Each row was made from one path, in order. Every step used is in the known rows, and no mark comes twice. Write each row's path.
Known rows
sunila-toba-zurar-vovira-beva: [-21.4 -13.4 -23.0  24.0 -29.1 -58.1 -16.7 -29.8 -11.3   7.6 -27.1  -5.0
  12.9  -0.8  45.7  -0.4  23.9  57.3  47.7 -18.7 -17.3  33.7 -37.9]
bazis-vovira-sunila-fisi: [ -5.0  -9.6  31.9  12.2 -35.8 -24.2 -50.1 -49.4  21.5  23.3   7.0 -37.4
 -37.1 -12.4  12.0  10.2  17.1   5.6  11.1 -15.8 -30.4 -13.5  20.5]
beva-fisi-bazis-vovira-sunila: [-41.3 -17.2   7.4  26.7  -9.8 -29.4 -33.4   2.4  23.2  62.7  -5.2 -52.0
 -22.2 -26.4  34.6   7.7  -3.3   0.1  21.4 -39.0 -50.9  -1.4  54.9]
beva-vovira-sunila-fisi-bazis: [ 12.2   1.0  31.6  13.3  -2.4 -21.9 -12.1 -18.7  42.3  41.3  -0.6 -30.3
 -42.1 -37.3  40.9   4.0 -29.9  14.4  -2.0 -27.7 -51.3  -2.1  16.2]
beva-fisi: [ -3.2 -39.0   5.7  17.2  -9.0  21.4  -2.9 -13.6  18.9  20.1  -2.6 -11.5
 -33.6  -8.4 -18.7  -7.3  13.8  16.7  45.2 -13.0  -7.8  -2.0  16.2]
toba-sunila-fisi-bazis: [ 14.6  -8.8  22.9   9.8 -14.1  25.0  16.1  -8.0  33.9  45.8 -14.6 -32.1
 -56.4 -28.6   2.1  19.7  21.6  -5.1  -5.0  -6.4 -52.5  -3.6  48.6]
bazis-vovira-beva: [-36.5   2.9  24.5 -12.3 -53.9 -22.0 -40.4  -5.6  10.1 -11.2   5.3  23.3
  17.6 -22.8  23.7   8.4  28.2  16.5  42.2 -19.5 -27.0  18.2 -23.4]
zurar-vovira-beva-fisi: [-25.2 -31.3  16.8  24.5 -14.7 -19.8 -18.2 -13.8  33.3  10.8 -15.6 -10.0
   2.9 -27.4  20.9 -17.2  26.7  37.3  62.0 -20.3 -34.8  24.2   0.7]
fisi-bazis-vovira: [-27.6  10.4  -5.1   0.1 -42.3 -11.7 -18.8   2.5   5.6  35.4  -1.6   7.7
  -1.8 -18.0  40.5  -3.3  -3.5  24.2  14.9 -35.5 -34.9   3.6  16.9]
sunila-fisi-bazis: [  7.0 -16.7  10.2   2.0 -10.3  11.3  20.9 -31.3  19.3  25.5   2.7 -13.7
 -35.7 -31.1  13.7   6.9  13.3  12.0   2.9 -22.0 -31.2  -3.2  26.6]
toba-dugo-vovira-beva: [-13.5 -26.2   2.9 -15.5 -43.7 -14.3   2.1 -23.1  51.0   0.7  -7.7  28.9
  21.4 -12.2  45.9  -3.3  34.1   9.7  45.6 -14.6 -15.7  -8.2 -10.3]
fisi-sunila-toba: [  5.2 -34.2 -10.8   7.1  18.0   1.3 -18.5 -24.9   5.8  18.5  -6.0 -14.3
 -35.6  21.6   4.5  40.8  -1.3 -15.1   3.6  -2.4  -6.9  -6.0  18.0]
beva-fisi-sunila: [ 13.1 -58.4  20.6  26.7   9.8  15.3  -8.7 -10.4  31.6  33.0 -14.6 -29.8
 -39.1 -16.2 -18.3  30.9   1.3  -1.7  41.9 -10.3 -16.3 -14.6  31.2]
zurar-vovira-beva-fisi-sunila: [ -8.4 -50.3  32.7  33.2   2.8 -27.0 -24.8 -11.8  48.3  23.4 -27.3 -32.0
  -0.2 -35.4  22.4  23.2  16.5  20.3  58.8 -17.4 -42.4  13.9  15.2]
vovira-beva-fisi-sunila-toba-zurar: [-14.6 -72.6  -0.4  25.6   7.4 -45.7 -10.7 -17.5   5.0  24.6 -34.1 -47.2
 -16.4 -14.3  -4.4  60.3  27.7   0.7  57.4 -17.6  -9.4  12.7 -13.6]
beva-vovira-sunila-toba-zurar: [  3.9  -4.7 -12.7  29.0 -13.9 -52.9 -32.4 -19.4  -6.4  34.4 -18.7 -19.7
 -31.9  12.1  31.9   6.7 -34.2  39.3  27.5 -17.8 -12.0   6.5 -32.5]
beva-vovira-sunila-toba: [ -7.2   3.3  -1.4   9.0   5.4 -25.3 -41.1 -16.9  12.5  22.0   1.7  -9.4
 -38.7  24.7  30.7  -1.1 -29.7   5.7   3.1 -11.4 -17.4   6.5  -8.2]
beva-vovira-sunila: [  8.0  11.0  28.4  19.0  -9.0 -12.1 -33.7  -2.1  31.7  20.0   1.7   1.8
 -27.8 -12.5  27.7  -2.8 -43.8  22.9  20.6 -11.4 -32.3   1.7  -7.6]
dugo-vovira-beva: [-25.6  -2.0  27.5  -1.6 -28.1  -6.8   2.7   0.4  32.4  -4.5  -9.3  34.9
  25.0 -18.8  41.2   7.1  11.6  10.8  52.0 -27.7 -12.6   9.1 -22.1]
dugo-vovira-beva-fisi-sunila: [-17.0 -55.1  41.7  16.9  -0.3 -15.6  -7.1   4.3  51.4  24.0 -28.8 -14.0
  10.1 -28.5  20.7  38.4   9.8 -11.4  69.8 -33.4 -15.7  -5.5   3.2]
sunila-toba: [-11.5 -14.5 -25.0  -3.0  -3.6  10.4 -10.9 -31.0  -9.2   5.4   4.5   6.9
 -31.3  30.7   1.9   2.0  12.6   3.6   8.4  -5.8   2.6   5.3   3.9]
beva-vovira: [ 14.2   7.6  16.8  -0.2 -31.6   6.3 -19.0  -2.9  17.6   7.8  -1.3  32.8
 -19.9  -7.3  15.6 -20.6 -28.0  42.8  36.5 -13.8 -12.2   1.4 -34.0]
dugo-vovira-sunila-fisi: [  6.4 -16.7  34.1  21.4 -10.3  -8.3  -7.7 -43.4  43.7  31.2  -5.7 -24.9
 -28.8  -5.9  28.3   7.9  -0.9  -1.1  23.4 -26.7 -16.1 -21.8  21.6]

Write each row's path
[ 16.5 -40.2   9.7   6.6 -26.3 -17.3  -8.1 -68.3  61.5  37.1  -3.4 -31.5
 -34.2  -0.6  35.0  -3.6  22.9  -0.5  15.2  -9.4 -19.5 -39.4  31.6]
toba-dugo-vovira-sunila-fisi
[-15.9   0.8  17.6  14.6 -25.3 -16.2 -16.6 -14.4  27.1  -5.6  -5.9  19.0
  14.6 -25.7  40.5  -9.3  16.7  43.5  39.8 -12.4 -38.6  28.1 -11.8]
zurar-vovira-beva
[-43.9 -28.5  25.0  -2.3 -44.4 -22.4 -40.8  -6.4  16.4   2.9  -4.6  -6.5
   6.8 -24.3   3.9   2.3  41.1  10.5  63.3 -25.6 -21.4  14.9 -11.8]
bazis-vovira-beva-fisi
[-25.9 -39.1  25.3   7.2  -9.1   3.6  -4.8  -4.2  26.7  -4.7  -3.1  -3.8
  -8.0 -30.7  -9.6  12.2  33.9   5.2  56.2 -13.5 -24.1  19.8  -1.8]
vovira-beva-fisi
[-25.2  -7.7 -10.5  17.8   8.1 -19.7 -19.1 -23.7  15.7  31.4  -6.6 -12.7
 -16.6  35.5  45.9   8.4 -13.3 -13.7  10.6 -25.4  -4.3  -7.4  21.2]
dugo-vovira-sunila-toba
[-12.1  -6.1  10.6  -7.9 -44.2 -13.0 -14.3 -33.0  10.2  32.7   1.1 -17.2
 -21.9 -24.1  26.5  -2.0  22.4  18.6  10.1 -34.1 -32.1  -6.5  17.6]
sunila-fisi-bazis-vovira
[-33.2 -35.3  28.1   7.9 -18.7  -8.5   0.6   1.4  38.8   9.4 -18.8   6.5
  13.8 -19.8  20.4  -0.3  23.6   4.4  73.1 -36.1  -7.6   5.4 -10.4]
dugo-vovira-beva-fisi
[  1.6 -15.7 -42.6  34.8 -28.1 -40.3 -13.5 -40.6 -20.5  32.4 -27.9 -12.5
 -14.8  23.2  32.7 -19.3   4.7  68.3  38.5 -18.3  -2.4  12.1 -20.2]
sunila-toba-zurar-vovira
[ -9.1   0.9  20.7  28.3  -6.3  -6.7 -10.3  -9.4  36.7  31.8  -5.2  -0.2
  -8.9  -0.5  43.0   6.0 -22.2   4.7  29.3 -24.7 -19.2 -12.0  22.0]
dugo-vovira-sunila
[ 13.5 -10.8   4.7  58.2 -12.7 -54.9   2.6 -42.0  24.4  67.5 -25.1 -60.6
 -28.0 -45.1  57.2   3.4  -8.5  58.9  17.8 -31.4 -59.1   2.9  29.7]
toba-zurar-vovira-sunila-fisi-bazis
[-43.7 -56.7   9.1  -3.0 -10.3 -43.3 -56.1 -17.5   9.8  15.1 -16.6 -39.6
  -6.6   2.9   8.4  43.7  40.1 -23.8  41.6 -23.8 -15.6   8.5   2.7]
bazis-vovira-beva-fisi-sunila-toba
[-34.8  -5.3  29.2 -16.9 -46.1 -33.3 -17.0 -24.2  19.7  10.0   0.0 -10.7
   5.0 -47.9  37.2  17.3  43.2   6.8  18.6 -35.6 -45.4  15.4  -1.2]
sunila-fisi-bazis-vovira-beva
[  1.4 -22.7 -33.6  16.9 -21.9 -20.2  -1.9 -30.1 -27.4  18.7 -15.6  -4.9
 -28.5  19.2   4.0   9.2   7.7  36.1  32.3 -11.8   8.2   6.0 -23.3]
sunila-toba-zurar
[-39.9 -31.6  15.3   8.0   3.0  -5.1  13.3  13.6  30.3  18.6  -6.2 -11.4
  -2.0 -49.3  19.1  18.3  23.2  -1.9  37.9 -28.9 -45.6  24.8  20.9]
vovira-beva-fisi-bazis
[ 15.4 -58.8 -35.2  -7.7   0.2  -5.4 -17.8 -50.5  22.7  24.3  -3.6 -19.9
 -41.0  27.4  12.2  29.5  21.9 -14.7  -2.6  13.1  -9.5 -23.6  28.3]
fisi-sunila-toba-dugo
[-17.7  -9.5 -10.9  17.3  19.0  -9.2 -25.5 -29.7   5.0  18.6   9.7 -23.9
 -40.8  24.5  17.5  22.3  -2.4 -15.6  -7.2  -2.4 -20.0   7.4  29.5]
vovira-sunila-toba
[-16.1 -55.0 -11.8 -16.5  -9.3 -35.7 -14.0 -36.1  45.0  13.0 -19.1  -5.4
   7.4  16.4  51.0  37.4  33.0 -24.4  24.3  -9.8  -9.0 -15.2   1.6]
fisi-sunila-toba-dugo-vovira-beva
[  2.7 -57.4  22.5  53.5 -15.9 -52.7 -14.8 -11.7  31.1  38.7 -48.0 -42.4
   3.7 -48.2  21.9  28.5  11.5  53.1  82.3 -22.0 -35.4  13.6 -10.3]
toba-zurar-vovira-beva-fisi-sunila
[  8.1 -27.6 -16.5  -7.8 -43.3   2.0   4.1 -34.3  40.7  24.8  -7.9  22.4
  -5.1  11.2  37.8 -21.8  12.6  23.7  35.9 -12.8  -1.3 -29.4   6.1]
toba-dugo-vovira
[-25.7 -58.1   1.0  24.4  18.3 -38.6 -32.7 -25.5  27.8  23.3 -26.7 -44.2
  -8.8   1.8  24.1  24.9  26.7   2.0  39.5 -18.1 -26.2  18.5  14.0]
zurar-vovira-beva-fisi-sunila-toba
[-49.1  12.1  14.0 -10.1 -42.4 -30.0 -20.9  10.3  14.4  11.5  -0.2  13.8
  22.8 -44.1  51.7  16.9  18.5  12.3  23.6 -33.2 -49.7  23.5   0.1]
fisi-bazis-vovira-beva
[-30.0 -34.9 -26.0 -25.3 -29.9 -28.7  -6.4 -40.0  29.1  -0.3  -6.1  16.8
  11.6  24.0  50.5  -1.3  44.1  -7.6  29.0 -13.9  -0.5  -3.5 -11.7]
sunila-toba-dugo-vovira-beva
[ 10.0 -66.2 -27.8  53.1   2.0 -46.3 -20.4 -36.2   1.3  61.2 -49.0 -61.6
 -29.3  12.8  15.2  12.4   3.8  45.5  55.9 -21.3  -6.4  -2.6   6.1]
beva-fisi-sunila-toba-zurar-vovira
[ -2.7 -67.0  -9.2  16.4  27.1   1.2 -18.9 -25.3  11.5  34.4 -14.3 -43.5
 -47.7  20.9 -15.3  34.7  11.4 -19.9  25.1 -11.6  -2.4  -9.4  29.0]
beva-fisi-sunila-toba
[-50.8   7.0 -21.4   8.1  -4.1 -42.8 -41.8 -13.0  -2.0  47.2   3.1 -33.4
 -19.6  12.0  56.3  18.4  -5.4 -12.8 -16.7 -32.4 -41.2   8.4  45.0]
fisi-bazis-vovira-sunila-toba
[  2.2 -10.9  21.1  21.1  13.0  -6.1   5.1 -30.0  34.5  39.5   7.1 -42.6
 -45.6 -36.1  26.5  27.0  -0.8  -7.6 -11.6 -18.3 -52.9  -3.9  52.8]
vovira-sunila-fisi-bazis
[-15.0 -90.8 -15.7  -9.2   9.4 -24.8 -20.6 -40.0  38.7  16.2 -13.1 -42.3
 -25.1   3.2   0.9  42.7  53.7 -31.3  26.7   3.5 -19.7  -5.5  22.5]
vovira-beva-fisi-sunila-toba-dugo
[-27.9 -46.4 -22.1  33.5 -19.0 -59.2 -17.2 -30.1  -3.9  24.0 -37.7 -34.3
   0.8  -1.7  24.9  -8.7  37.9  51.7  70.0 -26.8 -12.6  30.0 -26.3]
sunila-toba-zurar-vovira-beva-fisi
[-39.6 -18.2 -48.3  -6.4 -19.5 -50.2 -40.9 -39.0  16.5  53.9   5.5 -41.5
 -24.2  17.0  64.1   7.6  17.4 -14.2 -24.4 -16.6 -43.1  -8.9  54.2]
fisi-bazis-vovira-sunila-toba-dugo
[-12.5 -15.4 -20.4  38.2  -9.2 -46.7 -11.4 -24.9  -1.7  45.6 -26.6 -24.2
 -12.0  24.1  46.4  15.9 -14.8  18.9  35.0 -32.0   2.2  -7.2  -4.2]
dugo-vovira-sunila-toba-zurar
[  1.0 -38.9 -49.4 -15.7 -19.0   0.9 -11.1 -53.0   7.8  11.2   8.8   0.2
 -35.7  36.0  11.1  -8.7  33.7   2.6   0.8   8.4  -0.9 -12.3  15.5]
sunila-toba-dugo
[  3.8 -33.5   0.4   6.1 -14.2 -24.5  10.3 -50.5  64.4  57.0  -6.1 -39.3
 -25.1 -20.8  63.2   2.3  11.4  -6.0  -1.2 -27.4 -40.8 -34.9  55.9]
toba-dugo-vovira-sunila-fisi-bazis
[-28.4 -48.2  38.5   7.8 -23.6 -28.8 -45.8  -1.2  32.0  15.8 -16.3 -28.1
   2.6 -34.5   4.2  42.0  28.2  -5.3  58.8 -22.8 -31.6   3.7   2.3]
bazis-vovira-beva-fisi-sunila
[-20.1   7.8  18.2  17.4 -31.5 -20.8 -51.7 -14.0  15.2  25.7   7.4 -13.7
 -16.2  -6.6  26.8   9.0  -6.1  10.5  17.5 -14.5 -33.8  -3.8  22.2]
bazis-vovira-sunila
